What can hang from each mark
J_298: J_833
J_831: J_411 J_833
J_411: J_831 J_837
J_991: J_833 J_837
J_833: J_614 J_831 J_991
J_837: J_411 J_991
J_336: J_481 J_614
J_614: J_336
J_481: J_336 J_831 J_932

In the rows, zero is written as 128.
Known rows, with every way that one mark hangs from another
{J_614 {J_336 {J_481 {J_831 J_411 J_833} J_932}}}: 150,143,130,105,132,133,85,103,121,144,143,132,94,85,53,139,95,150,115,140,144,173,165,116,126,101,100,121
{J_481 {J_336 J_614} {J_831 J_411 J_833} J_932}: 145,178,163,105,117,146,92,116,109,127,152,148,71,112,99,122,93,113,170,117,124,159,196,144,126,128,144,114
{J_837 {J_991 {J_833 {J_614 {J_336 J_481}} J_831}}}: 137,126,123,92,125,117,79,122,108,172,111,131,103,66,114,146,133,138,95,160,134,144,115,130,116,87,108,111
{J_411 J_831 J_837}: 112,130,126,117,87,105,111,132,107,123,131,145,111,107,157,119,133,120,122,143,141,110,127,129,144,122,153,141
{J_298 {J_833 J_831}}: 129,119,153,118,118,130,117,124,110,158,111,84,115,128,110,148,164,128,100,140,108,133,132,112,120,120,111,95
{J_411 {J_831 {J_833 J_991}} J_837}: 122,130,147,116,81,116,92,137,95,139,133,136,102,107,125,125,122,109,129,149,146,130,130,145,130,130,151,119
{J_336 J_481}: 127,114,121,126,132,128,102,119,120,130,131,139,123,122,115,135,127,136,107,153,143,131,127,122,150,101,109,109
{J_991 {J_837 J_411}}: 150,107,99,147,149,139,124,121,127,139,118,147,133,137,102,131,119,116,140,127,114,133,136,120,130,121,145,154
{J_831 {J_833 J_614 J_991}}: 141,141,148,126,133,138,93,142,119,164,126,131,121,111,100,128,107,112,127,140,127,164,115,145,93,136,121,99
{J_614 {J_336 {J_481 {J_831 {J_411 J_837} J_833}}}}: 145,146,121,106,116,136,81,112,114,156,155,151,97,91,74,132,95,138,116,144,155,185,159,125,115,110,115,129
{J_336 J_481 J_614}: 134,111,147,127,112,126,99,112,120,115,128,146,97,103,136,135,130,126,122,139,142,157,134,121,162,104,137,125
{J_481 {J_336 J_614}}: 139,141,142,126,100,135,129,125,109,118,126,179,119,135,145,128,132,132,155,113,136,146,149,135,121,138,143,126
{J_481 J_336 J_831 J_932}: 148,160,132,102,128,130,115,113,95,118,132,150,117,129,126,136,121,132,153,120,128,121,167,142,128,118,108,121
{J_833 J_614 {J_991 {J_837 J_411}}}: 166,117,115,140,154,132,117,133,101,164,91,158,155,110,111,133,119,119,134,129,114,162,107,132,97,133,131,129
{J_298 {J_833 J_991}}: 141,111,149,116,125,136,130,121,99,148,101,92,129,127,101,148,162,141,129,129,119,153,131,116,115,128,99,108
{J_837 {J_411 {J_831 J_833}} J_991}: 135,145,95,102,145,111,76,127,123,120,123,152,129,99,105,136,107,154,149,146,128,96,158,108,141,84,123,133
{J_481 J_932}: 129,121,133,123,137,127,140,119,128,115,117,111,115,110,113,148,127,133,113,133,114,110,134,125,153,111,115,131
{J_837 J_991}: 128,137,105,104,139,113,121,119,131,124,123,141,131,100,138,138,133,147,130,141,132,115,135,130,131,100,126,138
{J_614 J_336}: 147,131,123,121,119,126,128,115,127,136,124,144,129,105,94,137,121,155,122,118,139,162,134,115,105,127,115,143
{J_298 {J_833 J_614 J_831 {J_991 {J_837 J_411}}}}: 158,111,143,128,138,132,108,128,88,187,83,108,137,113,96,152,157,120,104,141,97,160,116,116,95,125,114,95
{J_411 {J_831 {J_833 {J_614 J_336}}} {J_837 J_991}}: 119,152,108,95,99,99,73,129,124,148,140,167,98,62,133,124,111,136,112,159,146,134,129,130,114,99,144,147
{J_411 {J_831 {J_833 J_614}} {J_837 J_991}}: 110,152,111,99,105,100,74,136,125,144,142,159,99,74,151,119,114,121,115,165,139,117,125,136,125,99,150,139
{J_991 {J_833 {J_614 {J_336 J_481}}} {J_837 J_411}}: 160,95,105,132,144,149,86,123,117,182,112,144,97,97,74,131,110,118,120,139,122,176,115,112,113,108,118,152
{J_833 {J_831 {J_411 J_837}}}: 119,144,144,125,106,129,125,138,102,163,131,124,118,112,120,135,124,103,96,147,118,128,139,142,125,136,158,93
{J_336 {J_481 {J_831 J_411 J_833} J_932} J_614}: 139,140,164,110,126,135,70,105,120,122,148,120,59,84,99,130,99,111,135,142,133,168,171,128,166,96,138,116
{J_831 J_411 {J_833 {J_614 J_336} J_991}}: 145,161,146,125,135,145,97,137,124,181,132,140,115,90,53,119,83,132,128,131,128,195,141,132,73,144,126,96

Rows
139,178,140,106,96,138,109,124,90,134,154,181,98,120,151,111,109,110,174,113,139,169,181,149,114,144,164,134 | {J_481 {J_336 J_614} {J_831 {J_411 J_837}}}
118,134,154,118,109,141,100,151,101,191,125,105,86,94,122,125,120,86,97,149,112,149,110,143,112,135,143,99 | {J_991 {J_833 J_614 {J_831 {J_411 J_837}}}}
130,136,150,112,103,138,101,142,101,197,123,115,87,80,100,131,117,105,93,143,120,170,115,135,97,135,134,109 | {J_991 {J_833 {J_614 J_336} {J_831 {J_411 J_837}}}}
162,119,121,137,144,119,105,131,97,159,89,158,152,105,116,124,122,124,139,128,119,152,109,128,101,130,137,126 | {J_833 J_614 {J_991 {J_837 {J_411 J_831}}}}
177,121,117,131,135,118,106,121,95,165,85,171,152,86,89,131,116,145,136,121,128,180,113,117,82,129,126,138 | {J_833 {J_614 J_336} {J_991 {J_837 {J_411 J_831}}}}
155,134,120,106,124,123,90,104,112,140,135,148,118,98,91,135,116,154,121,133,156,173,145,117,117,107,100,132 | {J_614 {J_336 {J_481 J_831}}}
138,148,129,125,132,135,88,135,147,162,144,143,108,101,88,124,96,128,114,137,130,172,124,125,88,127,117,126 | {J_831 {J_833 {J_614 J_336}}}
144,128,135,105,125,136,74,127,111,171,130,121,88,88,106,122,116,122,122,135,139,179,116,125,106,115,101,129 | {J_991 {J_833 {J_614 {J_336 {J_481 J_831}}}}}
134,164,120,107,120,113,109,132,111,188,122,159,126,58,114,138,110,133,78,150,120,161,125,130,87,120,140,111 | {J_833 {J_614 J_336} {J_831 {J_411 {J_837 J_991}}}}
168,111,120,123,144,137,117,117,104,175,90,128,138,100,76,149,144,150,122,125,111,189,124,100,84,124,98,134 | {J_298 {J_833 {J_614 J_336} {J_991 {J_837 J_411}}}}
135,125,107,92,135,122,87,118,122,160,119,138,103,69,115,139,126,147,112,152,139,149,117,124,119,87,102,135 | {J_837 {J_991 {J_833 {J_614 {J_336 J_481}}}}}
132,150,133,109,153,133,66,117,125,147,149,123,89,93,86,126,89,120,112,156,129,148,155,128,143,93,107,99 | {J_336 {J_481 {J_831 J_411 {J_833 J_614}} J_932}}
155,116,137,139,134,149,101,131,112,155,123,130,119,133,71,137,109,106,144,136,125,156,137,143,112,132,136,116 | {J_831 {J_833 {J_991 {J_837 J_411}}}}
152,147,142,136,136,147,98,131,128,192,130,146,108,94,47,113,86,120,130,131,126,203,138,137,70,146,144,108 | {J_831 J_411 {J_833 {J_614 J_336} {J_991 J_837}}}
117,122,108,97,109,128,121,130,108,145,134,131,97,91,148,145,134,112,116,154,134,125,124,146,141,107,136,155 | {J_411 {J_837 {J_991 J_833}}}
151,135,101,95,147,126,87,130,104,166,103,139,125,74,100,158,117,143,117,146,115,132,131,114,115,90,105,131 | {J_837 J_411 {J_991 {J_833 {J_614 J_336} J_831}}}
165,104,124,139,139,138,131,122,91,145,96,140,149,130,94,143,129,121,148,124,123,148,128,137,119,134,136,129 | {J_833 {J_991 {J_837 J_411}}}
139,196,132,111,133,145,74,137,114,164,163,170,109,132,107,96,84,115,164,125,132,164,173,147,78,141,131,98 | {J_481 J_336 {J_831 J_411 {J_833 J_614}}}
117,129,103,98,116,125,113,135,113,155,132,140,100,81,156,141,128,111,108,156,130,132,114,144,129,106,134,154 | {J_411 {J_837 {J_991 {J_833 J_614}}}}
146,116,149,132,116,141,98,129,113,209,114,115,80,90,80,116,121,94,106,135,114,182,111,135,87,138,155,118 | {J_991 {J_833 {J_614 J_336} {J_831 J_411}} J_837}
154,133,157,140,130,125,114,135,88,198,93,135,138,98,104,124,126,100,106,139,109,167,109,151,82,149,161,77 | {J_833 J_614 {J_831 J_411} {J_991 J_837}}
